Each row comes from the steps of one path. Every step used is in the known rows, and no mark comes twice. Write the path behind each row, first mark first.
Known rows
vate, limis, zigat: [  0   0  -5   0  10   0 -20  -6  -1 -15  17 -13  -3   8  13   4   0   2]
limis, zigat, vigid, vate: [  4  40   7  13   0 -12 -23 -27 -11 -37  53 -16 -35 -11  24  -2  -9  40]
vate, musub, zigat: [ 17  -2   3  -6  -3  13 -28   6  -8  -7  15  -2 -23   2  25  13  10   0]
vate, limis, zigat, musub: [  4   1  -5   1  19  -3 -24  -7  -3  16  24 -13 -19   4   9   7  -8  12]
vate, vigid: [ -6  15  -9  18  22  21  -6  10  -4 -61   3  -1   1  10  13  -7   8   4]
vivas, vate: [ 19   5   2  16   1  21 -14  -6   3  13  22   1  13  -3  -4   3  -1   6]
limis, zigat, vigid, vate, musub: [ 11  40  10   9  -6  -9 -25 -29 -13 -39  55 -17 -38  -9  31   2  -4  42]
vigid, vate, limis, zigat, musub: [ 12   6  18   9 -28   0   1 -21  -4  -1  34 -15 -12   2  18   4  -7  42]
vate, vigid, zigat: [-12  25   1  20  36  24  -7  -6   7 -86  11 -10   5  13  34  -8  -5   2]
besazi, vivas: [ 11   3 -18  -6  -4  13  18 -13   6 -14  -3  10  29  -6 -16   0  15  -9]
vate, musub: [ 19  -2  10 -12 -15  10  -5  -4  -3  -7   4  -2 -11   5  20  12  12   6]
fodenu, vate: [23 15  8 18  3 14  8 11  6 61 -7 -5 -6  3  9 20  6 19]
musub, zigat, limis: [  0 -22 -13   7  25  -2 -45  25  -5 -19  23  -4 -36 -13  11  16   3   1]
musub, zigat: [ -2   0  -9   9  17   5 -32  13  -6   0  15   0 -17  -5   6   1  -3  -9]
fodenu, vate, limis, zigat, vigid: [ 19  17   4  21  15   8 -14   3   2  45  10 -14 -19   4  28  24   6  21]
fodenu, vate, musub, zigat: [ 35  13  10  14   0  23 -11  15   1  55   4  -7 -22   4  26  29  13  18]
vate, musub, zigat, limis: [ 19 -18   1  -6   2   9 -37  15  -7 -21  20  -5 -36  -5  29  23  14   7]
vivas, vate, limis, zigat, musub: [ 21   5  -1  17  14  19 -31 -11   0  24  39  -8  -1  -1   3   8  -6  14]

Which path is each row?
[ 23  -7  22   4 -40   8  -8  -6  -7 -26  31 -10 -23  -4  32  16   8  39] : vigid, vate, musub, zigat, limis
[ -7   6   1  20   9  -6 -42  -3 -14 -18  35  -1 -39 -13  30   4  -5  10] : musub, zigat, vigid, vate
[ -4  16  15   5  32   0  -7 -25  11  10  21 -11 -17  -1  22   2 -30   9] : vigid, zigat, musub
[ 36   2   8  13   4  20 -18  20   1  46   7  -8 -31   0  29  36  16  23] : fodenu, vate, musub, zigat, limis
[ 22   4  25   4 -44  11  -2 -11  -7 -17  28  -7 -14   0  29   9   6  34] : vigid, vate, musub, zigat
[ 20  18 -15  17  20  37   2 -21   9 -26  22   7  30  -5  -4   0   6   3] : besazi, vivas, vate, vigid, zigat, musub
[ 26  15   4  18  16  12  -8   6   4  71  10 -14 -20   5  16  25   1  27] : fodenu, vate, limis, zigat, musub
[ 26   4   5  16   4  24 -43  -7  -7   2  38   0 -14  -6  22  13   6   8] : vivas, vate, musub, zigat, vigid
[ 10   5  18   8 -34   2   4 -19  -3 -22  29 -16   0   4  21   3  -1  35] : vigid, vate, limis, zigat
[ 19   5  -1  16   8  21 -28 -10   2   3  34  -9  11   3   6   6   0   8] : vivas, vate, limis, zigat
[ -7   4  -5   5  18  -8 -32 -12  -6 -23  25 -12 -19   2  27   6   0   5] : vate, limis, zigat, vigid
[ -7  -6  11   1  27  -1 -13 -10  16 -54  18 -16 -13  -3  35  12 -13   5] : vigid, zigat, limis
[-11  10  -1  19  41  20 -14   2   7 -99  16 -13  -7   8  38   1  -1   8] : vate, vigid, zigat, limis
[ 14   8  -1  20  13  15 -36 -15  -2  -3  40  -8  -1  -2  15   7  -1   9] : vivas, vate, limis, zigat, vigid
[ -9  25   2  21  44  21 -11  -8   4 -54  18  -9 -12   9  29  -6 -14  11] : vate, vigid, zigat, musub
[ 10  23   3  30  26  39 -19 -11   7 -47  29  -6  17   6  20  -2  -4   7] : vivas, vate, vigid, zigat
